Known rows, with every step that occurs:
vililu/gezufe: -145 44 24 -368 164 -98 -165 123 -80 371 58 -67 -192 -76 -51 -43 -209 37 -66 -227 -71 266 -253 -11 -58 -22 -123 132 284 -328 -194 -100 -225 48
ropo/zitam/zata/vililu: -91 76 86 -338 286 277 -37 124 55 154 4 66 -17 -22 -94 136 -236 183 -179 -109 -227 133 -260 -80 -324 104 -212 71 123 -124 -591 -190 -322 117
gezufe/fale/kolek: -25 -46 -52 -171 202 50 -40 501 -309 231 53 -55 119 -69 104 -54 125 33 -73 -339 31 184 -110 42 65 -94 -114 253 293 -511 -223 12 55 -89
zitam/zata/vililu: -156 40 80 -166 247 84 -65 175 14 161 109 56 -103 -47 -108 116 -79 4 -96 -165 -108 167 -332 -124 -248 107 -225 77 112 -213 -503 -116 -376 -16
ropo/zitam/zata/vililu/gezufe: -156 43 84 -495 264 266 -148 64 64 281 23 -140 -132 -28 -153 54 -372 66 -152 -92 -241 168 -366 -128 -357 113 -239 69 209 -195 -553 -229 -416 103
zata/vililu/gezufe/fale/kolek: 5 -169 -37 -392 196 205 -194 573 -225 330 60 -248 -45 -12 22 -209 80 -176 -82 -189 -21 190 -266 -205 -161 32 -76 318 332 -535 -173 -93 -158 -57
zata/vililu/gezufe: -98 -32 37 -399 160 67 -174 175 -70 316 68 -136 -214 -49 -57 -49 -155 -52 -71 -79 -63 242 -308 -233 -198 104 -64 175 217 -281 -168 -146 -358 60
nono/bove: -214 268 31 -279 154 -134 -30 311 -41 135 184 148 -70 -67 -42 150 -122 138 -72 -224 -61 157 -267 66 88 32 -92 107 187 -287 -39 -26 -67 8
bove/zitam/zata/vililu/gezufe/fale: -124 57 43 -411 171 110 -182 146 -45 216 27 -306 -98 -86 -172 -58 -156 -172 -157 -26 -159 254 -282 -148 -391 176 -362 143 352 -401 -652 -160 -341 179
nono/bove/zitam/kolek: -202 134 85 -223 200 -151 -119 349 66 -29 111 97 -36 15 -167 245 -195 192 -138 -253 73 201 -182 -44 -51 -13 -181 13 135 -465 -160 -152 -187 324
zata/vililu/gezufe/fale/lefi: -95 -116 -80 -509 219 158 -184 510 -82 392 140 -336 -76 -75 -14 -61 -14 -212 -144 -83 -105 208 -241 -204 -168 -22 -149 373 382 -306 -66 -44 -143 -61
vililu/gezufe/fale/lefi: -161 -67 -90 -456 236 -1 -148 426 -99 443 174 -255 -58 -116 -27 -29 -47 -101 -85 -191 -95 247 -152 -15 0 -147 -250 327 387 -311 -98 -27 9 -68
vililu/gezufe/fale: -92 10 -52 -387 100 -5 -135 169 -161 374 123 -214 -124 -110 -22 -125 -86 -42 -43 -244 -85 253 -252 57 -12 11 -194 231 355 -348 -243 -66 -96 -27
bove/zitam/kolek/nono/tikab: -198 125 -157 -347 191 -186 -111 107 125 2 147 210 -54 79 -88 290 -173 184 -181 -296 -47 347 -47 -145 -166 -152 -241 74 31 -409 -404 -41 -274 247
tikab/nono/bove: -365 135 40 -253 115 -79 93 347 -59 97 212 111 -11 -122 -32 180 -45 163 -85 -267 24 194 -189 -58 65 32 -37 -44 108 -283 -1 -42 -314 35
kolek/nono: -133 -31 -129 -245 156 -85 -33 165 -3 217 90 211 -24 -90 4 86 -110 141 -37 -276 16 332 -112 -65 -46 -108 -103 232 81 -234 -299 31 -113 -44
fale/kolek/nono: -115 -151 -130 -213 232 -48 -63 478 -47 234 37 253 66 -20 52 47 -14 82 -53 -311 101 323 -62 -139 -13 -155 -8 272 76 -454 -244 25 -49 -78
nono/kolek/fale/lefi/zitam/ropo: -244 56 112 -411 275 61 -105 113 -26 372 441 450 -15 -12 -29 196 -38 193 -234 -312 -310 262 -188 -51 125 -100 -52 -42 243 -174 -162 -156 113 -155
gezufe/fale/kolek/nono: -43 -143 -225 -250 176 57 -19 542 -146 211 99 44 154 -33 79 -8 104 13 -42 -370 131 335 -86 -43 -4 -163 -104 349 169 -486 -304 71 87 -167
nono/tikab: -179 305 -58 -325 152 -123 -60 6 -68 157 161 194 -118 -10 9 187 -53 192 -161 -252 -242 206 -178 3 53 -27 -130 120 194 -268 -103 -16 -162 -6
zitam/bove: -261 144 84 -183 186 -39 -14 83 61 293 110 59 -33 -24 -72 184 -138 125 -98 -244 -33 207 -278 -39 76 -16 -189 118 388 -182 153 -89 -223 -26
ropo/zitam/bove: -217 221 81 -336 236 127 -14 22 80 221 45 3 76 -30 -51 225 -298 275 -175 -227 -139 198 -245 23 -3 -13 -219 86 337 -86 105 -176 -191 73
bove/zitam/kolek/fale: -112 11 208 -141 207 -156 -197 232 19 121 -20 188 -17 53 -134 82 -55 189 -143 -240 26 339 -70 2 -134 44 -63 -84 92 -318 -455 -189 -150 224
zitam/zata/vililu/gezufe: -178 -38 93 -376 239 56 -154 149 62 311 103 -93 -215 -20 -168 12 -191 -57 -84 -128 -122 195 -361 -183 -321 89 -220 77 245 -294 -512 -153 -429 26
zata/vililu: -59 33 29 -208 187 94 -51 210 -113 217 8 36 -75 -81 -38 11 -31 47 -96 -112 -65 191 -236 -148 -191 127 -53 184 148 -164 -193 -78 -290 40
ropo/zitam/zata: -169 156 47 -287 273 121 18 25 29 201 31 150 23 -67 -122 195 -276 295 -161 -255 -196 192 -216 105 -118 10 -243 40 126 -129 -594 -192 -221 58
lefi/fale: -110 2 38 -237 117 176 -32 212 -92 290 -34 228 -10 -60 15 -49 -167 181 -156 -140 -19 227 -130 98 78 83 -85 96 194 -209 -63 -46 -52 -27
ropo/zitam/kolek/fale/gezufe: -1 -100 240 -378 389 122 -156 393 10 195 -63 154 -118 9 -38 -51 -206 301 -141 -365 -56 242 -173 -125 -7 0 -77 -25 73 -267 -378 -191 -60 51
zata/vililu/gezufe/fale/kolek/zitam: 61 -163 -103 -506 196 140 -239 462 -60 258 85 -179 64 62 54 -192 97 -250 -96 -163 -6 269 -251 -181 -238 -39 124 257 278 -553 -327 -157 -41 -24
tikab/nono/bove/zitam/ropo: -363 224 135 -301 146 -94 40 311 -137 114 135 73 -34 -195 -61 271 -156 123 -217 -224 -43 350 -135 -212 -8 28 -341 -119 225 -322 105 -213 -436 257
tikab/nono/kolek/fale/lefi/zitam: -402 -89 55 -389 197 22 -21 154 16 284 435 458 156 18 0 99 33 222 -213 -268 -171 280 -57 -72 10 -59 309 -152 130 -135 -337 -78 -4 -148
fale/kolek/nono/tikab: -171 60 -189 -344 221 -101 -94 389 -38 125 143 282 0 59 80 165 0 118 -138 -361 -68 307 -69 -166 23 -189 -72 215 99 -471 -171 72 -68 -110
ropo/zitam: -103 118 4 -335 190 139 -54 43 -73 186 -40 52 26 -78 -10 71 -274 324 -136 -206 -165 187 -145 82 -54 -20 -120 134 147 -147 -266 -154 -105 112
gezufe/fale/lefi/zitam/bove: -286 42 -144 -335 253 231 -73 219 38 310 484 11 179 -17 -16 190 -68 78 -255 -185 -99 259 -199 89 105 -153 -204 262 565 -220 49 -13 86 -189

Rows:
-180 49 133 -343 241 -174 -94 270 -24 331 103 328 -13 58 -23 94 82 134 -118 -322 -235 195 -104 -20 50 -93 66 53 126 -160 -199 -55 111 -130 -> nono/kolek/fale/lefi
-255 -21 -52 -365 139 -159 57 -130 101 169 206 253 104 14 6 65 -17 144 -19 -326 -93 237 -145 -106 -34 -78 278 -113 -9 -246 -400 -138 -235 53 -> tikab/nono/kolek/zitam
-18 9 252 -304 280 -81 -153 332 -156 299 -79 216 -200 -57 7 -129 -45 118 -90 -259 -34 298 -163 -133 75 40 -46 71 214 -226 -265 -67 0 -85 -> kolek/fale/gezufe
-231 -189 -101 -215 319 88 -122 319 143 220 461 248 106 29 -55 188 -156 213 -220 -211 20 221 -134 42 -7 -167 -48 142 134 -309 -254 -69 -97 40 -> fale/lefi/zitam/kolek
-119 -129 175 -287 307 67 -220 294 13 203 313 377 -104 48 -55 -72 -126 288 -168 -322 33 296 -222 -61 -4 7 21 -38 160 -372 -520 -124 -25 -49 -> lefi/zitam/kolek/fale/gezufe
-336 130 135 -239 175 30 15 323 50 -23 110 39 24 -60 -157 222 -140 -8 -211 -6 -45 209 -216 -265 -331 184 -161 -134 125 -290 -393 -185 -561 233 -> tikab/nono/bove/zitam/zata/vililu
-110 65 -276 -386 174 -16 -60 477 -130 122 186 125 61 6 125 69 122 31 -91 -389 -63 267 -82 -41 59 -171 -181 298 184 -524 -216 79 60 -195 -> gezufe/fale/kolek/nono/tikab
-9 -113 245 -216 333 -68 -172 442 -18 186 -10 235 -216 -10 -39 -63 -82 153 -93 -370 88 255 -195 -162 26 -2 -76 -37 90 -345 -316 -99 -101 -20 -> zitam/kolek/fale/gezufe
-49 19 16 -282 307 -2 -99 380 -22 254 118 228 80 -35 93 106 40 -2 -129 -380 -49 325 -177 -124 61 -194 -101 87 206 -441 -19 -208 -94 12 -> fale/kolek/zitam/ropo
-210 50 102 -345 257 95 -158 339 -49 387 389 391 9 -108 -8 178 -35 140 -292 -220 -183 389 -147 7 115 -75 -150 24 297 -130 -65 -155 79 -140 -> kolek/fale/lefi/zitam/ropo
-83 16 258 -387 297 -129 -95 126 -135 277 -34 280 -195 61 -6 -122 -33 163 -64 -396 -158 194 -192 -195 71 36 63 4 139 -243 -333 -68 32 -115 -> nono/kolek/fale/gezufe
-43 -108 -5 -283 184 137 -104 469 33 235 -36 358 207 41 144 -104 -49 37 -144 -213 32 279 -75 30 66 -87 250 97 160 -437 -132 -107 93 -26 -> lefi/fale/kolek/zitam
-323 57 250 -198 147 -167 -76 478 56 -38 110 163 25 -27 -148 205 3 204 -195 -265 110 319 -64 -126 -81 96 61 -328 50 -410 -248 -169 -318 226 -> tikab/nono/bove/zitam/kolek/fale
-149 -92 -23 -446 256 162 -167 500 16 372 205 -268 -86 -56 -130 26 -29 -253 -173 -103 -160 167 -288 -170 -273 1 -336 275 360 -306 -384 -57 -222 -106 -> zitam/zata/vililu/gezufe/fale/lefi
-148 -28 99 -167 162 14 -161 165 79 170 356 405 19 67 -110 62 -43 311 -181 -311 34 283 -203 153 -28 16 105 -118 104 -345 -501 -129 -56 -51 -> lefi/zitam/kolek/fale
-89 202 114 -236 230 -79 -73 89 -154 217 -2 68 -87 -170 -38 127 -178 86 -200 -217 -136 379 -163 -103 -33 -9 -471 89 282 -277 -101 -219 -284 260 -> bove/zitam/ropo
-97 -133 95 -159 175 200 -77 541 -158 302 -66 269 62 -24 120 -97 -65 120 -193 -205 36 213 -73 6 100 -31 5 135 149 -420 1 -65 8 -49 -> lefi/fale/kolek
-151 -121 -120 -213 181 -140 -89 178 115 75 78 162 15 23 -107 123 -204 126 -92 -298 138 358 -54 -85 -212 -113 -206 156 6 -390 -405 -83 -280 247 -> bove/zitam/kolek/nono
-20 -120 -136 -280 218 4 -101 348 -90 178 133 59 228 8 92 -54 158 -12 -52 -312 31 285 -135 63 44 -139 90 215 206 -506 -375 -79 172 -65 -> gezufe/fale/kolek/zitam
-312 -3 3 -265 136 -124 112 -51 -99 203 182 167 5 -58 -11 61 12 205 -40 -333 -93 181 -125 -135 38 14 59 -61 40 -210 -286 -64 -351 41 -> tikab/nono/kolek
-162 -3 176 -137 221 -117 -116 324 37 177 82 209 -59 66 -109 68 72 207 -62 -355 53 273 -167 32 19 34 24 -92 39 -322 -371 -99 -111 -34 -> zitam/kolek/fale
-87 147 -10 -315 213 -75 -71 14 43 273 177 203 -11 -80 17 151 -78 53 -85 -300 -112 366 -235 -20 48 -108 -164 43 173 -227 -80 -218 -170 43 -> kolek/zitam/ropo
-81 -192 105 -240 290 308 -133 491 156 143 -5 309 162 93 -7 -37 -60 -109 -205 -80 -33 214 -200 -108 -201 62 128 4 65 -421 -425 -178 -139 -44 -> lefi/fale/kolek/zitam/zata/vililu
-367 30 -11 -342 226 -158 99 -194 202 136 251 304 99 71 -83 153 -56 119 -50 -370 -149 237 -210 -85 -163 -44 141 -217 -14 -229 -717 -136 -356 8 -> tikab/nono/kolek/zitam/zata
-180 124 94 -151 234 -127 -61 -5 7 146 -25 91 -24 -58 -163 146 -204 97 -153 -163 -111 282 -182 27 -204 17 -309 44 186 -258 -601 -147 -259 204 -> bove/zitam/zata
-253 -60 -167 -497 267 154 -152 244 43 425 507 -59 47 -66 -109 35 -161 -52 -199 -149 -149 253 -285 121 -102 -106 -280 189 391 -346 -543 -68 -5 -136 -> vililu/gezufe/fale/lefi/zitam/zata
-57 -106 169 -305 259 192 -63 345 -161 295 -126 198 -133 -115 72 -202 -242 113 -152 -165 -9 230 -165 -69 105 53 -139 175 210 -267 -4 -48 -36 -38 -> lefi/fale/gezufe
-223 -232 -204 -467 239 171 -203 406 55 350 542 -136 56 8 -80 9 -110 16 -194 -233 20 261 -221 72 -31 -178 -147 232 330 -470 -304 -84 -28 -38 -> vililu/gezufe/fale/lefi/zitam/kolek
-181 4 -138 -362 150 136 -97 477 -8 206 67 447 59 57 123 64 -77 117 -225 -273 -65 277 -51 -92 64 -114 -35 142 103 -477 -28 73 23 -144 -> lefi/fale/kolek/nono/tikab
-178 -43 -81 -449 176 289 -169 70 26 273 436 -147 -36 -25 -110 -110 -180 -41 -159 -80 -154 196 -432 -38 -314 141 -193 128 383 -381 -712 -130 -247 -90 -> lefi/zitam/zata/vililu/gezufe/fale
-193 45 -66 -318 323 166 -64 230 -50 385 457 237 23 -116 -12 240 -151 159 -261 -211 -172 322 -177 -36 100 -179 -294 164 307 -188 -1 -153 -43 -23 -> fale/lefi/zitam/ropo
-174 -108 116 -163 292 -82 -157 601 112 257 156 187 -9 44 -112 170 96 125 -170 -312 34 245 -74 -45 14 -115 -14 7 92 -265 -136 -60 6 -53 -> zitam/kolek/fale/lefi
-80 -128 48 -336 289 215 -163 536 -110 288 114 -180 -66 7 -75 -122 35 -229 -73 -198 -60 170 -320 -187 -263 62 -209 164 319 -574 -493 -71 -250 -84 -> zitam/zata/vililu/gezufe/fale/kolek
-188 262 89 -265 144 -179 -64 215 -45 81 -1 109 -25 -70 -110 161 -240 151 -152 -122 -65 246 -156 3 -33 67 -143 101 253 -317 -111 -100 -126 239 -> nono/bove/zitam
-273 -129 -36 -463 305 217 -213 265 172 341 447 48 -46 27 -166 74 -267 -96 -267 -17 -181 227 -325 -170 -284 8 -157 183 313 -247 -515 -125 -269 -33 -> fale/lefi/zitam/zata/vililu/gezufe
